Each row was made from one walk, in order. Every step used is in the known rows, and no mark comes twice. Write each row's walk.
Known rows
padum bodo lefa: [-0.32 -1.31  2.60  0.23 -2.93 -0.92 -1.24  0.97  0.48 -1.27  0.88 -2.32
 -0.65 -0.11  2.33 -2.65 -0.80  0.11  3.59]
padum seta gapa lefa: [ 6.49 -1.21 -2.77  0.97 -2.03  1.65 -3.09  0.61 -2.91 -2.32 -4.50 -2.12
 -0.10 -0.81  1.38 -0.24 -1.96  0.31 -0.78]
lefa gapa padum: [ 0.61 -1.21 -4.48 -2.48 -1.05  1.97 -0.02 -0.38 -1.28  1.88  0.16 -2.70
  0.38  0.80  0.10  1.68 -0.07  0.10  2.62]
gapa padum: [ 0.27 -0.83 -0.87 -3.11  1.57  0.69  1.72  0.86 -0.18  1.60 -0.13 -0.65
  0.16  0.39 -0.06  0.80 -1.66 -1.13  0.28]
lefa gapa: [ 0.36 -0.37 -3.77  0.53 -2.62  1.28 -1.73 -1.23 -1.10  0.25  0.30 -2.02
  0.23  0.40  0.13  0.91  1.59  1.16  2.31]
kemut seta: [ 2.38  0.10  3.33  0.16 -0.66 -0.76  0.35  0.72 -0.61 -0.34 -0.98  1.99
 -0.22  0.60  0.53 -0.06 -0.93  1.09  1.59]
gapa seta padum bodo: [-3.16 -1.59  1.44  0.54 -1.18 -1.06  0.85  1.33 -0.14 -3.23  0.31  0.08
 -0.01  1.80 -1.12  0.99 -3.09 -3.34  1.48]
bodo seta gapa: [ 2.61 -0.50  3.38  2.11 -0.56  1.45 -2.82  1.07 -3.07  1.16 -3.90  0.53
  0.45 -0.82 -0.99  0.57 -0.58  0.24 -0.74]
kemut bodo lefa gapa seta: [-0.01 -1.39  2.91  0.14 -4.69  0.02 -4.07  1.37 -0.76 -0.60  3.28 -1.76
 -0.79  2.02  2.56 -1.20 -0.76  0.78  8.81]
seta gapa padum: [ 2.16 -1.04 -1.65 -0.59  0.28  1.37  0.00  0.20 -1.99  1.73 -1.46 -1.86
  0.68 -1.11 -0.76  1.65 -0.95  0.44  0.54]
bodo lefa gapa: [ 1.91 -1.21 -1.44  0.08 -2.42  0.71 -3.27  0.43 -1.28  1.50  0.98 -2.81
  0.06  0.49  2.19 -0.21  1.49  1.84  3.08]
seta gapa padum bodo: [ 0.28 -1.50 -1.25  0.04 -2.90  1.01  0.14 -0.44 -1.26 -0.83 -1.25 -3.39
  0.17 -1.30 -0.47  0.10 -1.62 -0.17  3.31]
kemut lefa gapa padum bodo: [ 1.56 -1.76 -4.36 -1.73 -5.90  1.12 -0.49 -1.03 -0.93 -0.80  1.32 -5.04
 -0.36  2.48  2.90 -0.57 -1.65  0.90  1.78]
lefa gapa seta padum: [-0.89 -1.52 -2.55  0.37 -0.62  0.56 -1.10  0.71 -1.94 -0.47  0.36 -0.32
  0.71  2.42 -1.26  3.41 -0.84 -1.55  1.07]
bodo lefa gapa padum: [ 2.20 -2.04 -2.30 -2.98 -0.82  1.46 -1.51  1.33 -1.48  3.04  0.81 -3.48
  0.25  0.89  2.09  0.59 -0.15  0.74  3.41]
padum bodo seta gapa lefa: [ 1.06 -2.03  0.62  1.74 -3.73  1.16 -3.85  0.60 -3.10 -2.80 -4.98 -2.03
 -0.52 -0.62  1.79 -1.83 -1.17  0.58  0.69]
seta bodo lefa: [-0.90 -0.92  3.71  2.23 -0.78 -1.99 -4.00  3.14 -0.34  0.32  0.46 -1.46
 -0.59 -0.91  2.01  0.06 -0.55  0.00  1.29]
lefa gapa padum bodo: [-1.31 -1.65 -4.12 -1.86 -4.27  1.56  0.25 -0.93 -0.55 -0.64  0.39 -4.20
 -0.07  0.62  0.38  0.10 -0.71 -0.53  5.40]
gapa lefa: [ 0.32 -1.06 -3.19 -1.10  0.01  0.09 -1.25  0.21 -0.74 -1.50 -1.32 -0.99
 -0.55  0.45  2.49 -0.91  0.05  1.01 -1.35]
seta padum bodo lefa: [-1.35 -2.06  3.36  1.06 -1.63 -1.41 -0.32  1.82 -0.38 -0.48 -0.23 -1.92
  0.23  1.14  1.28 -0.17 -1.40 -1.83  0.17]
bodo lefa: [ 1.62 -0.83  2.16 -0.43  0.21 -0.52 -1.48  1.60 -0.19  1.21  0.71 -0.74
 -0.19  0.08  2.02 -1.14 -0.07  0.70  0.80]
kemut lefa gapa: [ 3.20 -0.49 -3.86  0.66 -4.24  0.77 -2.37 -1.26 -1.41  0.09  1.25 -2.89
 -0.02  2.26  2.68  0.22  0.67  2.59 -1.32]
kemut bodo lefa: [-0.21 -0.62  6.41  0.58 -2.63 -1.11 -1.94  1.38  0.32  0.69  1.81 -0.99
 -0.64  0.86  2.78 -2.15 -0.61  0.31  4.33]
bodo lefa gapa seta padum: [ 0.74 -2.35 -0.37 -0.03 -0.36  0.03 -2.63  2.30 -2.19  0.76  1.05 -1.10
  0.55  2.51  0.75  2.33 -0.92 -0.82  1.77]

Write each row's walk
[ 1.80 -0.02  2.66  2.29 -1.79 -0.51 -2.65  2.60 -0.54 -1.76 -2.12 -0.58
 -0.53 -0.73 -0.46  0.95 -3.19 -2.87  0.93]	padum seta bodo
[ 3.62 -1.70  3.98 -1.22  0.04 -0.36 -2.44  5.16 -0.97  1.02 -1.57 -2.00
 -0.53 -0.27  1.55  0.65 -4.90 -3.21  2.06]	gapa padum seta bodo lefa
[ 0.15 -1.00  2.78  1.15 -5.32  0.16 -3.76  0.19 -0.80  0.88  2.11 -3.01
 -0.37  1.25  2.89 -1.26  1.00  1.50  6.59]	kemut bodo lefa gapa
[ 2.94 -1.61  0.23  1.05 -0.52  1.53 -4.04  1.22 -3.79 -0.32 -5.21 -0.54
 -0.07 -0.41  1.48 -0.37 -0.50  1.19 -2.19]	bodo seta gapa lefa
[ 3.66 -1.25  1.15  2.40 -4.19  0.22 -5.82  3.01 -1.86 -0.29 -1.11 -3.36
 -0.45 -0.24  1.73  0.80 -1.67 -0.98  4.04]	padum seta bodo lefa gapa
[ 4.56 -0.93  1.71 -0.42 -0.34  0.61  0.37  0.91 -2.56  1.40 -2.37  0.11
  0.49 -0.54 -0.22  1.59 -1.87  1.57  2.22]	kemut seta gapa padum
[ 1.75 -1.58 -1.31 -0.88 -1.72  0.52 -3.53  1.56 -1.25 -0.10  2.15 -1.52
 -0.31  1.26  1.82 -0.11 -0.25  1.07  5.26]	bodo lefa gapa seta
[-0.33 -2.13 -0.76 -0.22 -1.86 -0.02 -3.97  2.80 -1.63  2.22  0.60 -4.18
 -0.17 -0.10  2.04  1.71 -0.58  0.21  3.88]	seta bodo lefa gapa padum
[ 2.35 -1.23 -1.93 -0.23 -2.84  1.44 -2.64  2.28 -1.81  0.11 -1.99 -3.33
 -0.12  0.07 -0.38  2.70 -3.22 -2.81  3.58]	lefa gapa padum seta bodo
[-2.67 -0.44  1.74  1.74 -0.35 -1.63 -2.77  2.73 -0.14 -2.41  0.96  0.60
 -0.83 -0.24 -0.33  1.21 -2.25 -1.42  2.70]	gapa seta bodo
[-0.61 -1.96 -0.07 -2.19 -3.56  2.41 -0.96  0.71 -1.83  0.38 -2.22 -2.48
 -0.14  1.25  0.05 -0.14 -2.02 -1.83  4.47]	lefa gapa padum bodo seta
[ 0.16 -0.77 -3.43 -0.41 -1.89  1.07 -2.06 -0.02 -1.03 -1.30  1.48 -0.80
 -0.16  1.17 -0.24  0.92 -0.18  0.35  4.47]	lefa gapa seta
[-1.61 -1.27 -0.56 -2.33 -1.62  0.35  1.92  0.29  0.52 -0.89  0.03 -2.12
 -0.32  0.18  0.21 -0.74 -2.33 -1.69  3.11]	gapa padum bodo
[-0.08 -2.11  1.73 -2.87 -1.37 -0.19  0.48  1.87  0.31  0.31  0.75 -2.90
 -0.50  0.31  2.23 -1.84 -2.39 -0.94  3.87]	gapa padum bodo lefa
[-1.17 -0.76  4.42  0.33 -2.46  0.41 -0.87  1.13 -0.57 -1.41 -2.40  0.22
 -0.56  0.46  0.03 -1.81 -1.92 -2.04  1.85]	padum bodo seta
[ 4.78 -1.14 -3.44 -2.94 -1.81  2.94 -0.12  0.77 -1.66  0.87 -1.79 -2.61
  0.30  1.06 -0.33  1.48 -2.77 -2.18  3.06]	lefa gapa padum seta
[-1.25 -1.14  0.93 -0.16  1.98 -0.70  0.57  1.96 -0.87 -0.69  0.08  1.65
  0.45  2.03 -1.38  2.49 -2.42 -2.69 -1.27]	gapa seta padum
[-0.17 -2.04 -0.86 -0.21 -4.88  0.20 -3.30  0.99 -0.59 -2.57  2.35 -3.03
 -0.80  1.02  2.10 -1.64 -0.97  0.48  8.00]	padum bodo lefa gapa seta
[ 1.85 -2.33  0.98 -0.42 -2.65  0.47 -1.28  1.15 -1.47  0.47 -0.57 -4.11
  0.05 -1.23  1.56 -1.00 -1.74  0.50  4.04]	seta gapa padum bodo lefa
[-0.99 -2.44 -0.23  1.53 -4.29 -0.16 -1.95  0.57 -1.53 -0.25  0.13 -3.92
  0.47  1.56  1.42  0.83  0.24 -0.68  2.46]	seta padum bodo lefa gapa
[-2.82 -1.96 -2.24  1.01 -3.81  0.20 -0.86  0.07 -1.29 -2.97  0.58 -1.83
  0.19  2.23 -1.02  1.95 -1.45 -2.19  3.83]	lefa gapa seta padum bodo
[-1.54 -2.43  3.60  0.06 -0.94 -1.58 -0.64  2.90 -0.39 -2.01  0.94 -0.67
 -0.17  1.88  0.92 -0.09 -3.22 -2.60  2.23]	gapa seta padum bodo lefa
[-1.09 -1.30  3.91  1.32 -0.04 -2.16 -4.32  4.28 -0.33 -1.14  1.68 -0.20
 -0.98 -0.15  1.66  0.13 -2.31 -0.81  3.48]	gapa seta bodo lefa
[ 0.02 -1.67 -1.03  0.74 -5.59  0.37 -2.97 -0.21 -0.64 -1.08  1.18 -4.29
 -0.40  0.27  2.41 -1.68  0.83  1.26  5.86]	padum bodo lefa gapa
